What can hang from each mark:
J16: J562
J699: J70 J88
J998: J70
J441: J70
J614: J91
J91: J155 J562 J614
J511: J78 J562 J699
J70: J441 J699 J998
J88: J699
J67: J78
J562: J16 J91
J78: J511 J605
J605: J78

Every row comes from one small tree of marks. The marks that hang from a mark follow it in brackets, in the order of their numbers. Every link used is in the known rows. Which tree was each row made from?
In the rows, zero is written as 128.
Known rows:
J91(J155 J562): [139 102 132 147 166 183 164 116 130 118 129 112 110 118  96 178  56 149
 124  89  92 154 148 139 132 136 135 116 160 126 163 136]
J91(J155 J562 J614): [136 104 138 139 130 179 180 127 126 100 120  98 109 105  99 179  53 135
 121 104  92 168 154 145 144 137 131 119 149 131 162 134]
J998(J70(J441 J699(J88))): [145  80 118 131 174 117 197  86 146 167 186 143 140 128 103 138  96 170
 109  97  93 146 126 146 118  89 108 118 163 135 168 133]
J441(J70(J699)): [163  78 119 126 134 123 152  89 153  91 177 140 185 136 111 146  89 143
 133 116  88 148 142 117 127  90 133 111 160  85 164 144]
J699(J70 J88): [160  89  96 116 138 150 175  78 132 169 120 139 137 101  98 179  54 200
 154  90 135 112 111 157 147 130 116 103 162  94 173 118]
J16(J562(J91)): [176  96 107 105  88 147 132 113 125 130  82 146  98 137 124 157  32 130
 137 111 104 112 111 125 145 106 127  95 169 140 176 147]
J70(J441 J699): [157  87 120 165 157 131 190  92 135 148 190 141 173 142 118 132  92 131
 101 114  74 147 149 160 138  92 119 104 166 124 165 151]
J67(J78): [147  86 105 132 133 136 122 115 123 114 138 135 159 111 111 160  43 141
 122 119 100 153 123 110 100 129 123 105 157 110 165 147]
J70(J998): [153  88 115 165 147 137 180  85 135 143 138 135 150 130 117 128  73 154
 121 110 108 140 132 125 120 114 139 108 168 114 161 147]
J16(J562(J91(J614))): [174  97 111 100  59 144 145 120 121 115  73 134  98 129 127 159  30 116
 133 124 105 123 115 132 153 105 125  97 159 144 175 144]
J91(J155 J614): [140  97 124 136 109 150 165 116 138 115 124 111 116 115 106 167  58 145
 119 128  88 155 143 136 149 141 119 115 152 119 168 134]
J88(J699(J70)): [160  93  98 139 140 141 150  92 138 153 134 141 120 103 116 202  74 186
 125 101  95 127 131 146 183 106 114 103 196 133 177 125]
J70(J699(J88) J998): [158  75 117 141 167 140 221  61 137 149 165 146 192 123 120 118  97 145
 128 116 118 130 124 173  93 109 156 104 167 117 158 140]
J511(J78 J562(J91)): [182  99  94 152 131 129 193 132 149 100 137 142 110 151 130 157  42 138
 133  66 113 133 128 115 125 135 155  98 136 110 156 149]
J91(J614): [161  97 114 141  90 138 155 106 139 118 125 127 125 112 117 158  49 150
 121 118  92 150 134 119 152 121 116 104 153 112 164 133]
J511(J78 J562(J16)): [180  98 119 165 133 133 230 140 139  97 143 137 101 145  96 149  45 147
 139  74 101 133 131 115 114 155 135 120 122 119 150 152]
J998(J70): [154  93 110 126 146 117 132 103 156 146 142 139 109 121 107 153  61 196
 122  89  90 146 122  87 145 105 106 119 165 122 168 127]
J67(J78(J511(J562))): [132  81  90 146 124 143 141 135 121 116 125 133 149 113 135 123  55 139
 112 126 101 157 103  98 100 140 135 109 150 102 155 154]
J562(J91(J155)): [158  95 113 125 129 155 133 102 151 129 122 129 101 131 125 171  53 134
 130 123 103 125 135 128 148 130 125 107 166 118 180 132]
J511(J699(J70(J998) J88)): [157  76 100 156 163 165 179  97 128 160 151 145 139 113 105 161  70 168
 148  71 144 127 123 161 148 140 145 116 127  94 162 125]
J70(J441): [149  93 115 177 141 138 170 103 132 150 158 137 117 138 107 150  65 144
 105 104  86 146 139 131 139 108 103 101 164 117 167 148]
J699(J70(J998) J88): [150  82 103 133 155 148 211  69 127 177 122 134 156 108 100 156  74 190
 149  99 151 114 114 169 129 126 134 110 164 102 170 128]
J605(J78(J511)): [154 101 106 160 117 170 159  91 147 122 152 140 124 134 148  92  46 182
  78 128  64 146 116 115 128 123 118 131 154 100 164 136]
J78(J511(J562 J699(J70)) J605): [133  79  77 164 122 181 133 149 137 164 137 143 102 129 183 108  75 173
 121  86 101 145  97 116 187 150 136 100 123  81 155 135]
J441(J70): [155  86 115 132 118 129 134  99 149  94 150 137 132 131 101 164  65 156
 137 107  99 146 133  91 126 104 120 107 158  78 166 141]
J91(J155 J562(J16) J614): [147 103 159 136 119 186 203 131 128  94 118  95  86 106  84 177  53 118
 131 122  93 154 156 145 146 150 115 136 134 145 165 133]
J511(J78(J605) J562(J16)): [166  95 116 162 122 147 216 149 143 113 142 136  85 152 135 129  51 149
 135  83  97 137 116 113 116 158 135 105 123 115 150 152]
J78(J511(J562(J16 J91)) J605): [150  86 104 136  85 174 156 129 151 145 110 138  61 138 186  97  66 128
 124 145  97 117  91  99 151 140 117 101 146 112 166 140]
J614(J91): [171 102 108 151 120 135 137  76 124 143 128 145 160 116 117 169  74 176
 124 106  80 130 121  94 119 100 119 104 170 118 172 134]
J699(J70(J441 J998) J88): [137  81 109 160 167 145 239  74 116 191 144 130 148 119  94 149  87 172
 131 102 146 124 122 184 127 115 120 111 162 111 173 139]
J605(J78(J511(J562(J91(J155))))): [149  97 104 154 123 167 177 109 145 114 137 134  99 146 152 109  57 158
  86 122  84 139 121 123 135 141 135 141 147 110 166 140]
J605(J78(J511(J699(J70)))): [158  95  97 167 129 182 146 109 140 132 167 144 128 131 144 108  50 188
  88 100  78 146 123 130 171 135 126 141 124  88 164 128]
J605(J78): [170 102 115 160 129 146 163  85 140 114 159 144 128 139 123 134  44 184
  92  98  73 144 136 123 132 119 122 130 154 109 164 134]
J511(J78 J699): [175  96 102 179 150 160 152 141 147  99 182 149 116 142 116 151  34 146
 118  54  86 157 135 117 130 146 149 104 109  94 150 140]
J614(J91(J155 J562)): [149 108 129 150 155 175 158  95 115 129 124 119 144 111 101 188  78 162
 121  92  82 146 138 117 111 116 132 118 164 136 171 136]
J511(J78 J699(J70(J441) J88)): [160  89  97 173 169 167 207 130 129 144 187 143 118 133  96 167  48 160
 127  49 121 144 127 170 134 146 133 107 105  92 161 134]
J605(J78(J511(J562(J16) J699))): [168  92 115 186 119 176 181 130 138 101 165 151  87 145 137 100  51 153
  92  95  73 145 124 110 144 154 128 155 104 105 151 138]
J88(J699(J70(J441 J998))): [141  87 109 178 165 137 209  87 124 177 156 133 133 118 111 173 103 159
 106 110 105 138 141 168 162  91 117 109 197 149 176 143]
J998(J70(J699(J88))): [158  82 113 106 164 119 169  81 157 150 167 147 146 115 109 143  84 188
 128  95  97 137 117 130 120 100 122 116 164 124 166 123]

Write each row's tree:
[168  95 142 115  84 159 176 118 148 107 112 114  75 122 109 170  50 101
 135 158 105 120 143 133 160 144 102 129 139 139 182 129] | J562(J16 J91(J155 J614))
[143  74 124 172 178 139 251  66 126 166 188 141 183 138 112 113 110 124
 108 120 113 140 135 189  90  97 139 106 164 126 161 153] | J70(J441 J699(J88) J998)
[158  95 114 102 103 157 138 121 126 128  81 133  90 140 115 166  36 127
 136 119 103 116 119 140 142 121 129 106 170 145 180 148] | J16(J562(J91(J155)))
[130  87  87 154 107 166 146 127 143 153 119 138  96 133 185  94  70 165
 110 118  85 144  89 101 141 135 128  89 158  94 155 144] | J78(J511(J562) J605)
[152  89 104 155 155 139 184  82 131 160 136 138 139 108 118 179  92 175
 121 107 110 130 132 154 164 103 131 107 197 140 173 133] | J88(J699(J70(J998)))
[156  95  94 167 132 140 192 144 142 121 144 139 108 150 150 129  53 165
 123  64  95 152 114 113 116 146 151  87 136 102 147 151] | J511(J78(J605) J562)
[152  74 126 142 152 121 188  80 148 100 179 136 205 142 114 120 109 132
 130 124 105 151 145 128 109  86 152 116 161  91 161 154] | J441(J70(J699 J998))
[188  96 134 118  68 148 167 109 148 108 114 128  83 119 119 162  43 106
 138 148 106 114 135 118 162 125 102 119 138 133 177 127] | J562(J16 J91(J614))
[149  79  87 165 132 176 158 127 135 133 138 155  90 119 136 130  58 150
 122  77 110 139  98 116 131 154 142 108 121  83 147 132] | J78(J511(J562 J699(J88)))
[161  91  98 174 139 173 138 151 149 116 181 147  97 148 155 130  41 147
 116  65  79 162 120 115 133 149 148  89 110  93 151 140] | J511(J78(J605) J699)
[149  92 103 162 151 140 177  96 128 170 154 139 113 113 111 197  85 170
 108 103  91 135 138 159 179  96 100 103 196 142 179 135] | J88(J699(J70(J441)))
[180  82 119 178 132 149 168 144 132 105 151 154  85 136 102 166  57 128
 143  61 103 134 138 106 160 159 131 130 103 114 148 138] | J511(J562(J16) J699)
[159 108 149 144 146 179 181 100 114 122 122 117 124 113  87 187  77 146
 131 110  82 133 140 116 112 126 117 134 151 148 174 135] | J614(J91(J155 J562(J16)))
[140  87 111 175 163 135 216  90 121 182 151 124 163 133 103 140  92 165
 119 106 124 134 142 162 156 104 119 115 166 116 174 149] | J699(J70(J441 J998))
[155  96 118 119  96 153 148 111 147 115 114 116 100 121 126 171  51 120
 125 138 104 136 141 132 159 130 121 110 153 124 179 129] | J562(J91(J155 J614))
[156  96 119  99  73 154 153 129 123 114  73 121  89 129 116 167  36 113
 132 131 103 127 122 145 151 122 126 106 159 150 179 144] | J16(J562(J91(J155 J614)))
[141  78  91 155 146 185 170 101 134 167 143 141 130 110 133 115  72 167
 125 107 128 131 101 146 145 140 138 115 132  83 161 128] | J78(J511(J699(J70(J998) J88)))
[154  80  99 163 158 165 172 109 123 167 167 147 113 121  98 178  62 160
 133  67 125 134 128 163 163 136 116 112 123  97 167 125] | J511(J699(J70(J441) J88))
[165  96  97 158 110 157 170 102 144 115 137 145 106 144 161 102  51 161
  87 114  85 135 115 109 138 126 134 132 146 105 162 138] | J605(J78(J511(J562(J91))))
[163  95 100 188 166 156 187 145 133 135 193 137 130 146 104 158  52 156
 117  53 101 155 145 151 163 137 131 111 108  97 161 144] | J511(J78 J699(J70(J441)))
[155  81  94 193 159 141 180 141 117 149 164 145 122 140 106 173  76 156
 130  40 120 147 146 140 191 137 130 121 117 102 156 142] | J511(J562 J699(J70(J441)))
[179 108 140 147 130 166 172  90 114 124 123 131 133 110  96 180  70 150
 134 100  85 128 133 102 115 109 116 123 152 142 170 134] | J614(J91(J562(J16)))
[159  91  97 189 129 171 160 125 137 107 166 153 107 145 148 101  52 165
  84  81  75 156 122 109 144 143 141 140 116  95 149 140] | J605(J78(J511(J562 J699)))
[161  74 117 111 137 131 171  75 151 100 171 146 172 125 103 153  85 148
 143 112 107 138 127 135 103  98 137 106 156  80 164 135] | J441(J70(J699(J88)))
[168 103 150 141 100 173 194 121 127  94 119 111  95 104  94 167  45 122
 132 113  95 148 146 128 148 129 112 125 133 138 161 130] | J91(J562(J16) J614)
[141  87  84 142  95 168 135 125 150 152 111 140  81 137 200  98  65 142
 114 127  98 130  89  98 149 129 132  85 158  99 162 140] | J78(J511(J562(J91)) J605)
[158  87  96 160 141 183 160 135 147 124 173 152  86 137 147 138  36 153
 126  61 101 151 103 135 104 158 149  86 106  88 150 130] | J511(J78(J605) J699(J88))
[135  80  84 175 116 182 123 149 141 145 143 149  83 137 188  97  68 148
 110  91  84 155  96  99 158 150 140  95 124  87 148 140] | J78(J511(J562 J699) J605)
[164  97 118 168 111 162 201 109 139 112 142 141 101 141 134  98  54 168
  93 119  76 136 118 111 131 142 118 150 135 112 157 141] | J605(J78(J511(J562(J16))))
[157  90  89 143 107 154 150 115 146 134 112 141 101 130 157 120  60 141
 117 118 104 126 106 100 149 125 132 102 158 101 162 141] | J78(J511(J562(J91)))
[149  84  93 154 127 189 130 111 144 141 148 150  95 112 138 126  49 152
 116 105  97 138  98 121 130 143 127 104 131  82 156 125] | J78(J511(J699(J88)))
[151 101 154 143 156 189 188 122 131 109 128 110  86 118  81 177  55 133
 135 107  93 140 151 138 135 149 118 133 147 139 166 136] | J91(J155 J562(J16))
[174  91  94 192 155 146 180 160 136  90 172 151 112 150 115 155  45 144
 127  25 100 160 136 113 133 157 166 109  98  95 140 148] | J511(J78 J562 J699)
[148  86 121 146 172 108 178  99 149 159 192 139 151 137 109 131 100 166
  99 100  74 156 141 128 142  81 107 120 166 139 169 142] | J998(J70(J441 J699))
[150  68 123 129 155 129 206  66 146 108 174 141 193 131 105 129 106 136
 139 122 123 141 130 145  84  93 154 113 158  87 160 145] | J441(J70(J699(J88) J998))
[140  86 107 152  96 171 168 132 143 148 119 136  76 133 170  91  69 150
 121 133  85 130  92 101 142 146 114 105 146 106 156 144] | J78(J511(J562(J16)) J605)
[135  85  92 161 112 195  97 133 150 150 151 146  87 130 189  93  59 149
 103 119  73 153  96 103 156 138 126  91 133  85 157 133] | J78(J511(J699) J605)
[178  94 111 148 109 149 203 146 150 110 133 139  70 158 153 134  46 123
 138  94 109 122 114 113 126 150 137 102 123 122 159 148] | J511(J78(J605) J562(J16 J91))
[145  79 126 188 177 130 231  82 128 157 195 136 195 150 121 104 115 119
  98 125  91 151 152 170 117  87 139 110 168 132 163 162] | J70(J441 J699 J998)
[157  91 101 166 128 191 155  99 143 119 168 153 100 129 143 107  41 171
  86 103  78 145 108 129 121 141 131 134 124  90 157 124] | J605(J78(J511(J699(J88))))
